Every row comes from one small tree of marks. The marks that hang from a mark follow it in brackets, in alphabetical order. Every link used is in the known rows. Which tree was each row made from?
In the rows, 128 means zero.
Known rows
zizev{sogil{fuzukom{meso{naro{lozug} sene}} kesevev}}: [163 205 120 106 120 138 127  73 131 137 166  93 149 159  83 146 101 151
 157 127 165]
filokaz{sogil{fuzukom{meso{naro sene}} kesevev zizev}}: [164 224 118 107  94 140 136  83 124 137 161  93 158 193 112 181 122 132
 156 129 159]
meso{naro sene{sogil{zizev}}}: [169 192 131 119 126 125 138  62  89 118 153 127 137 175 109 162 120 146
 167 121 157]
fuzukom{meso{naro{lozug} sene} sogil{kesevev zizev}}: [179 181 123  89 125 130 122  93 106 109 148 105 162 160 100 153 113 165
 161 124 163]
naro{lozug}: [158 175 147  87 130 131 118  90 122 137 130 124 126 159 127 128 121 125
 140 115 159]
nuzu{fuzukom{meso{naro{lozug}}}}: [146 156 114  63 147 145 140  71 107 124 124 134 142 146 122 151 126 133
 137 119 157]
nuzu{fuzukom{meso sogil} sene}: [110 145 131  63 136 154 142 137  98 130 129 115 145 164 133 138 128 152
 140 118 176]
sogil{fuzukom{meso{naro{lozug} sene}} kesevev zizev}: [189 215 124  84  96 132 127  59 128 134 146  97 163 176  85 151 106 126
 155 126 159]
sogil{fuzukom{meso{naro sene}} kesevev zizev}: [177 212 124  98  87 140 137  68 130 131 149  94 169 186  77 157 107 122
 156 126 161]
sene{meso{naro{lozug}} sogil{fuzukom kesevev zizev}}: [157 228 122  74 106 122 120  37 118 129 179  92 138 198 135 143 123 101
 156 123 178]
fuzukom{meso{naro sene{sogil}}}: [148 172 123 114 137 138 145  76  97 113 139 123 144 148  78 176 114 155
 155 120 156]
meso{naro{lozug} sene{sogil{fuzukom kesevev zizev}}}: [181 227 132  93 121 122 113  33 103 129 160 106 145 186 116 149 114 138
 166 121 161]
sogil{fuzukom{meso{naro}} kesevev zizev}: [166 205 125  84  88 146 140  70 138 133 146  92 160 182  91 145 112 102
 149 127 166]
fuzukom{meso{naro sene{sogil{kesevev}}}}: [153 188 124 109 127 143 130  75 106 114 141 111 151 154  81 165 116 147
 158 121 158]
meso{sene{sogil}}: [145 183 147 120 122 128 124  88 107 129 145 119 134 171 106 148 120 145
 155 114 160]
sogil{fuzukom kesevev zizev}: [163 213 147  88  74 139 120  83 147 150 151  89 152 200 114 119 116  91
 149 121 170]
meso{fuzukom naro}: [153 155 135 109 133 135 161  67 115 126 112 131 139 161 153 156 120 132
 156 117 148]
filokaz{sogil{kesevev zizev}}: [157 212 139 102  88 141 115 110 133 144 156 103 136 192 151 145 136 110
 151 124 161]
sene{meso{fuzukom{sogil} naro{lozug}}}: [143 156 125  93 143 117 149  77 106 116 141 119 140 169 174 159 123 148
 155 117 165]
fuzukom{meso}: [140 156 136  97 113 146 143 114 131 130 127 116 142 149  86 146 117 123
 137 119 161]
meso{fuzukom naro sene}: [165 165 134 126 130 126 156  64 106 124 114 133 149 164 141 170 113 157
 165 116 142]

Which tree is each row?
[131 172 142  91 103 134 152 111 119 144 126 114 130 177 161 142 120 126
 149 116 166]	nuzu{sene{meso{fuzukom}}}
[163 207 129  67 113 135 124  48 122 130 156  95 147 169 102 140 117 111
 153 123 168]	sene{sogil{fuzukom{meso{naro{lozug}}} kesevev zizev}}
[139 179 132  78 140 126 144  67  94 131 136 121 119 164 173 154 124 139
 157 117 166]	nuzu{sene{meso{fuzukom naro{lozug}} sogil}}
[117 164 120  63 148 156 148  85  85 127 131 127 130 155 130 153 130 139
 146 121 168]	nuzu{fuzukom{meso{naro}} sene{sogil}}
[149 142 149  95 112 123 151 109 123 130 128 114 148 172 162 135 122 138
 159 114 160]	meso{fuzukom{sogil{zizev}}}
[167 198 126  72 110 116 130  41 117 124 151 107 138 174 177 143 126 114
 165 119 162]	sene{meso{fuzukom naro{lozug}} sogil{kesevev zizev}}
[167 191 132 109 153 122 122  48  85 118 145 130 128 160 117 161 118 160
 160 117 154]	meso{naro{lozug} sene{sogil}}
[135 192 131 103  98 148 131 103 153 147 165  83 147 166  83 127 107 122
 148 125 173]	zizev{sogil{fuzukom{meso} kesevev}}
[167 209 125  93 116 140 122  60 126 130 140  97 162 172  83 158 106 137
 149 122 160]	sogil{fuzukom{meso{naro{lozug} sene}} kesevev}
[185 160 134 101 141 108 147  70  94 117 128 128 151 166 158 162 114 178
 171 117 149]	meso{fuzukom{sogil{zizev}} naro{lozug} sene}
[143 169 138  92  89 123 138 108 135 129 149  96 154 189 168 134 124 121
 157 117 171]	sene{meso{fuzukom{sogil{kesevev zizev}}}}
[164 175 123 107 124 132 149  77  99 115 144 122 144 154  77 174 115 147
 159 123 156]	fuzukom{meso{naro sene{sogil{zizev}}}}
[137 155 152  97 114 134 132 107 132 129 124 102 155 173 167 126 124 138
 157 112 162]	meso{fuzukom{sogil{kesevev}}}
[194 195 135  90 124 114 125  33 105 125 131 120 146 162 157 149 117 151
 175 117 144]	meso{fuzukom naro{lozug} sene{sogil{kesevev zizev}}}
[140 222 136  84  78 127 121  71 137 139 179  82 142 208 124 132 124  89
 152 120 183]	sene{meso sogil{fuzukom kesevev zizev}}
[119 194 152  89 121 144 134  93 107 147 145 104 122 184 119 133 121 124
 148 117 176]	nuzu{sene{sogil{fuzukom}}}
[160 202 138  78  72 144 130  91 152 144 145  85 161 183  85 129 112  94
 144 123 168]	sogil{fuzukom{meso} kesevev zizev}
[154 170 114  80 120 142 133  95 103 113 146 113 171 174 118 152 124 155
 157 122 166]	nuzu{fuzukom{meso{naro sene} sogil{kesevev zizev}}}
[150 180 148  94 100 136 116 121 127 127 154  97 150 189 133 118 125 125
 155 119 175]	fuzukom{sogil{kesevev zizev}}
[162 188 124  99 132 133 144  62 113 129 136 112 152 164  77 168 106 145
 145 121 158]	sogil{fuzukom{meso{naro{lozug} sene}}}
[156 168 124  92 130 120 149  60 115 125 130 125 134 164 166 159 120 128
 152 118 156]	sene{meso{fuzukom naro{lozug}}}
[130 199 154  87 115 150 112 102 113 141 140 103 125 177 133 121 127 122
 152 117 172]	nuzu{sene{sogil{kesevev}}}
